In the rows, zero is written as 128.
Known rows, with every way that one mark hangs from another
forase[tezaz[fera lifo[kesep[duno] voba]]]: [ 56 162 137 148 108 180 167 140 134  81 122 130  96 151 128 152  86 165
 143 127 138 100 121 118 131 122 129  88  62 116  86  84]
ribeta[fegoz[tezaz[forase]]]: [ 78 138 112 135 102 154 161 144 137 131  99 161  90 153 118 108 168 126
 115 188 157 104 127 119 120 160 127 153 129 100 107  93]
voba[siduki vifu[ketik]]: [ 71 108 120 114 180 176 138 128 116 172  84 169 149  90 118  53 160  92
 163 238 144 151 162 110 110 116 159 183 144 147 115 201]
gifi[damor[lifo]]: [ 69 129 156 133 183 165 120 173 138 142 118 160  87  95 134 135 118 141
 116 184 110 110 144 142 158 130  77 106 155 147 112 176]
fegoz[tezaz[lifo[kesep]]]: [ 71 147 141 180 129 142 148 167  97 135 103 173  89 173 124 125 109 131
 140 175 141 128 143 119 123 113 108  86  84 123  76 121]
tezaz[fera forase]: [ 83 162 122 142 182 161 127 143 117  97 112 113 116  98 161 101 180 128
 115 167 144 115 117 114 162 151 126 153 146  76 128  98]
ketik[gifi[damor[lifo[voba]]]]: [ 93 136 139 134 166 155 133 143 151 141 132 158  47  98 126 166  90 128
 123 179  91 103 152 139 130 141  77 136 131 166 107 172]
ribeta[fegoz[tezaz[lifo[kesep[duno forase]]]]]: [ 77 125 147 138  60 136 173 148 152 131 119 164 100 165  82 124 124 174
 112 161 163  90  92  90 109 127 144 103  72 111  99  93]
fera[tezaz[lifo]]: [ 75 132 130 148 147 164 121 156  96 128 132 141 111 157 159 129 129 158
 128 159 138 102 134 128 142 138  84 111 129 118 124 139]
forase[tezaz[fera lifo[ketik voba]]]: [ 60 181 104 148 151 208 161 126 136  85 141 115  64 159 145 146 102 134
 146 139 146 102 136 141 162 113 105  81 108 126  85 112]
fera[tezaz]: [ 86 122 138 140 146 176 135 143 101 120 108 161 123 141 163 112 142 143
 126 169 149 104 119 150 120 150  96 162 134 122 121 147]
vifu[ketik]: [ 64 122 141 119 175 178 138 153 124 133 107 145 112  99 139  81 129 119
 137 212 154 117 128 130 145 129 123 150 123 137 115 180]
ketik[fera[tezaz]]: [ 77 134 146 128 144 178 115 164  94  95  95 140 130 131 179  90 142 142
 131 127 157 102 126 156 104 157  87 155 120 130 137 149]
gifi[damor[lifo[kesep[forase]]]]: [ 84 137 178 158 164 139 136 150 126 149 103 197 108  98 135 138 133 161
 113 182 130 111 110 123 139 117 101  94 129 129 116 167]
gifi[damor[lifo[kesep]]]: [ 65 123 170 149 177 153 135 178 120 142  87 180  95 112 126 134 116 136
 126 200 123 131 137 139 135 114  91  84 119 144 102 174]
tezaz[forase lifo[kesep[duno]]]: [ 79 143 140 156 127 125 156 179 139 128 114 141 117 128 118 129 137 162
 130 193 153 122 109  87 140 119 138 105 104  84 101 108]
tezaz[forase lifo[ketik[gifi]]]: [104 148  98 145 160 137 137 162 152 124 136 106  87 127 116 125 143 130
 138 196 161 119 137 109 168 122 110 137 135 110 102 138]
voba[bagi siduki vifu[ketik[fera gifi[damor]]]]: [ 89  72 105  84 196 135 106 145 141 133  82 182 160  46  88  52 152 104
 142 185 119 123 200 125  77 154 147 202 119 179 152 216]
zizep[fera[tezaz]]: [ 77 134 150 137 162 171 123 143 106  82 110 148 127 134 156  97 144 129
 111 130 151  83 116 159 121 171 124 167 134 109 136 151]
damor[lifo]: [ 73 144 145 150 165 175 129 161 116 152 118 141  93 110 149 116 129 141
 129 187 129 118 134 117 135 118  94 122 142 129 102 168]
damor[lifo[kesep tezaz voba]]: [ 88 160 130 165 118 177 176 137  99 149  87 204  78 144 167 167 103 142
 149 181 144 120 144 121  69  95 116  67 111 137  64 144]
tezaz[fera]: [ 72 141 142 135 195 184 127 145 110  96 108 111 106 107 153  93 144 121
 119 163 136 116 114 134 153 138 116 151 130 108 119 119]
tezaz[fera lifo[voba[siduki]]]: [ 67 153 110 145 180 175 136 127  89 132 110 124  71 124 134 125 120 108
 133 172 107 116 148  92 139 120 126 106 130 114 103 119]
voba[bagi gifi]: [103  86 104 166 188 144 155 127 134 127 128 181 131  82  99 106 141 156
 119 203 118  94 137 104  83 137 122 200 125 130 112 149]
duno[tezaz[fera forase lifo]]: [ 78 187  97 151 138 140 123 149  91  88 133 110 114 131 156 124 168 161
 136 145 140  92 150  98 168 149 130  75 128  76 111 103]
lifo[kesep[duno[tezaz[fera]] forase]]: [ 98 155 149 135  95 146 160 126 115  74 107 152 148 111 130 109 152 179
 128 139 168  83  88 112 114 137 171 126  80  92 101 118]
kesep[duno forase[tezaz[fera lifo]]]: [ 77 162 143 130 107 170 130 130 150  82 159 100 144 107 137 124 123 203
 119  90 150  62 106 107 180 139 117 132 114  99 117  84]
vifu[ketik[fera[tezaz[forase]] gifi]]: [ 98 134 109 101 114 141  92 160 118  86 108 117 153  91 160  81 176 139
 139 135 178  97 159 133 116 183 105 185 108 124 161 169]
zizep[fera lifo[voba[bagi siduki]]]: [ 83 143 129 168 184 166 169 118 114 146 108 207  76 105  89 111 124 116
 112 169  98  90 144  99  78 145 189 132 139 121 110 169]
fegoz[tezaz[fera lifo[kesep[duno forase] voba]]]: [ 96 186 132 167  88 142 165 123 138  95 154 156  77 143 123 155 119 161
 114 115 132  90 105  94 112 132 144  90  68  98  92  80]
fegoz[tezaz[fera forase lifo]]: [ 83 188  99 163 135 142 115 156 116  96 146 114  96 134 144 123 167 139
 118 127 132 104 157 104 169 153 109 101 127  78 108  79]
duno[tezaz]: [ 79 143 135 143 138 167 154 142  94 120  99 166 110 136 148 108 126 143
 146 187 144  97 128 137 122 134 124 133 126 125  88 154]
tezaz[fera lifo[ketik[gifi] voba[siduki]]]: [ 94 140  87 129 169 172 139 129 122 113 118  97  60 123 101 127 116  93
 146 181 131 121 158 108 140 112 128 130 115 134  89 145]

Rows
[ 84 114 125  91 135 154 100 168 127  82  91 135 134  72 124 132 127 137
 143 147 153 109 193 144 136 129 109  82  92 159 110 178] : vifu[ketik[gifi[damor[lifo[kesep tezaz[fera]]]]]]
[ 71 159 136 141 132 170 180 182 152 102 111 134  62 150 120 130  87 128
 145 168 161 126 105 124  93  96 132  70  68 137  84 145] : tezaz[lifo[kesep[duno] ketik[fera] voba]]
[ 84 106 133 146 174 151 118 163 152 130 136 154 111  70  98 140 122 156
 126 189  98 101 161 130 139 133  71 142 150 159 113 178] : voba[gifi[damor[lifo]]]
[110 140 148 126 104 160 157 128 132  79  99 154 157  98 145 121 145 176
 120 123 182  86  91 118 108 121 156 131 106  94  99  90] : lifo[kesep[duno forase] tezaz[fera]]
[ 98 146 129 157 109 161 193  84 146  82 124 200 129 109 128 140 127 189
 110 123 146  70  92 107  76 141 167 150  67  97 105  87] : lifo[kesep[duno forase[tezaz[fera]]] voba[bagi]]
[106 141  94 144 131 169 151 134 134 115 152 138  59 170 135 162 105 131
 143 171 145 104 140 139 116 132  90 125 108 144 102 158] : fera[tezaz[lifo[ketik[gifi] voba]]]
[ 79 130 142 138 139 177 146 173 102  85  68 158 127 158 157  92 147 124
 146 160 197 131 116 169  85 122 109 118  86 133 112 171] : lifo[kesep ketik[fera[tezaz]]]
[ 84 147 140 148  90 158 203 135 120 113  94 196  89 150 125 145  96 148
 151 196 144 102 105 126  69 124 161 115  72 127  65 142] : lifo[kesep[duno[tezaz]] voba]
[ 85 196  95 173 120 139 168 129 101 135 138 169  67 155 158 162 130 154
 143 185 122  92 141  95 128 140 129  74 131  96  91 117] : duno[tezaz[forase lifo[voba]]]
[108  95 133 115 148 153 159 162 149  97  68 182 109 127 108 140 102 120
 147 191 178 118 145 181 115 108 112 126 112 161  74 158] : lifo[kesep ketik[gifi[damor]] tezaz]
[ 87 171 116 169 136 134 190 138 157 155 132 177  97 145 129 147 141 142
 145 209 126 147 115  78  94 116 163 110 104  99 103 106] : tezaz[forase lifo[kesep[duno] voba[vifu]]]
[ 99 163 103 132 146 168 132 138 112  88 102 132 134 102 177 120 175 144
 125 139 164  98 139 126 140 143 128 133 158  81 108  82] : lifo[tezaz[fera forase]]
[ 80 162 158 147 147 186 144 158 122 105 108 156 111 119 133 115 119 141
 127 120 146  85 135 145 130 136 150 104 155 125 103 141] : zizep[fera lifo[tezaz]]
[ 90 151 139 140 140 155 156 154 156  85 137 109 114 119 110 117 143 161
 119 158 177 109  81 103 154 101 149  90  90  92 103 121] : tezaz[fera lifo[kesep[duno forase] ketik]]
[ 79 173  91 153 168 153 135 124  96 132 114 125  80 114 142 132 157 117
 129 176 115 116 151  75 147 136 137 108 147  81 112  99] : tezaz[fera forase lifo[voba[siduki]]]
[126 120 147 114  79 143 141 153 154  70 106 139 151 120 123 102 145 165
 134 122 206  92  89 146  79 140 129 182  71 132 125 160] : lifo[kesep[duno forase] ketik[fera[tezaz] gifi]]
[ 76 120 141  98 162 163 105 169 124 101  95 102 120  78 139  61 123 114
 145 158 159 109 144 136 128 147 110 182  96 159 136 184] : vifu[ketik[fera gifi]]
[125 155  99 173 139 157 177  66 123 108 120 196 148 104 148 139 165 149
 151 155 138 117 124 102  49 116 160 160 111 125 106  98] : lifo[kesep[forase] tezaz[fera] voba[gifi vifu]]
[ 70 164  77 127 116 164 146 159 152  89 133  98  71 165 104 116 180 123
 118 161 170 109 142 111 160 140 128  77 118  88 105  86] : ribeta[fegoz[tezaz[fera forase lifo[ketik]]]]
[105 127 131 108 138 127  90 169 130  77 102 141 134  98 153 119 158 145
 119 117 143  89 152 164 130 193  76 180 134 130 164 138] : ketik[fera[tezaz[forase]] gifi[damor]]
[ 90 140 163 131  93 173 159 120 161 114 130 159 149 104 134 115 117 194
 124 132 162  65  86 130 142 138 123 193 127 117 102 114] : kesep[duno forase[tezaz]]
[ 99 180 125 151  85 146 178 115 136 129 166 169  81 134 135 161 102 192
 129 152 127  58  99  91 116 132 144  97 114 114  91 126] : kesep[duno[tezaz[lifo[voba]]] forase]
[ 72 146 118 146 148 163 133 126  85 117 113 161  91 149 138 131 119 119
 125 140 119  85 149 120 108 156 135 123 136 115 120 150] : zizep[fera[tezaz[lifo[voba[siduki]]]]]
[ 98 118  97 174 138 163 179 129 121 158  90 184  89 112  76 141 126 113
 168 246 138 143 160  97  62  80 132 127 107 155  58 201] : damor[lifo[kesep ketik voba[gifi siduki]]]
[ 89 189  82 156 138 154 131 160 140  86 149 108  84 144 129 124 172 125
 127 145 159 115 154 119 170 133 117  86 128  83  91 101] : fegoz[tezaz[fera forase lifo[ketik]]]
[109 158  77 143 127 169 183 116 103 105  57 181 106 131 138 137 167 100
 154 192 184 133 150 118  84 102 171 101 127  92  65 111] : lifo[kesep ketik tezaz[fera forase] voba[siduki]]
[ 78 175 117 175 131 164 159 138 119 144 145 171  38 167 141 153  92 125
 132 161 109 105 144 119 119 130  99  97 113 132  78 115] : fegoz[tezaz[lifo[voba]]]
[103 125 155 130  96 159 151 173 168  64 119 132 124 139  69 116 126 143
 134 135 181  99 115 157 106 147 167 144  78 134 112 183] : zizep[fera[tezaz] lifo[kesep[duno] ketik[gifi]]]
[ 94 134 124 162 176 179 179 141 185 128 151 179  54 103  67 166 101 129
 137 210 103 110 138 148 130 118 108 115 143 174  95 181] : zizep[lifo[ketik voba[gifi[damor]]]]
[110 157 141 135  84 168 180 132 148  85 114 181 108 141 148 129 134 156
 129 137 189  95  74 144  57 130 138 131  80 124 114 151] : lifo[kesep[duno forase] ketik[fera[tezaz]] voba]
[ 88 210  68 155 133 160 165 132 120  85 147 126  62 151 149 156 154 137
 145 167 147  99 144 109 147 130 142  50 124  85  87 119] : duno[tezaz[fera forase lifo[ketik voba]]]
[ 86 181  95 172 131 140 146 166 124  85 117 131  92 161 121 125 171 120
 137 161 173 136 149 116 150 117 132  64  92  81  82 100] : fegoz[tezaz[fera forase lifo[kesep ketik]]]
[ 90 154 163 158  82 168 199 100 147 120 110 202 115 132 136 145  95 179
 134 153 158  84  76 123  96 124 144 159  85 120  86 107] : lifo[kesep[duno forase[tezaz]] voba]
[ 65 173 122 173 197 169 163 123 106 129 117 148  82 156 154 126 134 111
 148 184 111 158 127 102 108 107 144  83  89 118 112 109] : tezaz[fera lifo[kesep voba[vifu]]]
[104 115 133 111 134 154 111 164 142 125 110 157 107  91 131 156 104 153
 132 149 128  90 178 152 133 133  75 124 152 164  96 162] : ketik[gifi[damor[lifo[tezaz]]]]
[ 90 159 122 135  95 135 158 152 118  67  95 139 145 117 128 114 171 161
 140 162 168 101 119 111 119 148 172 116  86  74  98 105] : lifo[kesep[duno[tezaz[fera forase]]]]
[ 98 130  78 162 178 120 148 115 148 168 136 191 111  91  88 149 151 124
 147 221  76 129 185  82 112 135 128 155 171 136 119 137] : tezaz[forase lifo[voba[gifi[damor] siduki vifu]]]
[113 127 158 135  91 151 175 133 136 120  93 192 151 111 139 128 127 180
 127 156 184  88  88 120  91 112 152 142 114 111  86 113] : lifo[kesep[duno forase] tezaz]
[102 150 144 148 141 163 148 117  92  94  82 167 145 115 171 116 156 156
 126 135 176 101 102 124 115 117 141 116 116  97 104  96] : lifo[kesep[forase] tezaz[fera]]
[ 85 170 101 172 120 133 172 164 105 118  98 166 105 170 127 134 152 148
 160 212 182 125 137 110 133 104 146  48 101  94  73 146] : duno[tezaz[forase lifo[kesep ketik]]]
[ 97 134 119 173 115 160 164  67  97 103  87 183 151  97 108 126 138 154
 152 151 138  93 131  98  90 126 146 187  94 124  95 106] : lifo[kesep[forase[tezaz[fera]]] voba[gifi siduki]]
[ 97 162 163 180 118 155 162  99  84 133  92 218 112 139 120 128 146 138
 123 139 138  91 110 111  79 148 182 121 118 109 126 161] : zizep[fera[tezaz] lifo[kesep[forase] voba[siduki]]]
[ 79 180 113 178 130 130 130 161  99  96 112 137 104 151 137 124 166 134
 129 144 146 126 151  99 148 138 126  80  90  76  99  77] : fegoz[tezaz[fera forase lifo[kesep]]]
[ 86 152 111 157 136 142 121 154 104 125 136 145 121 147 165 137 164 165
 124 163 145 103 137 110 150 153  94 113 146  87 132 118] : fera[tezaz[forase lifo]]
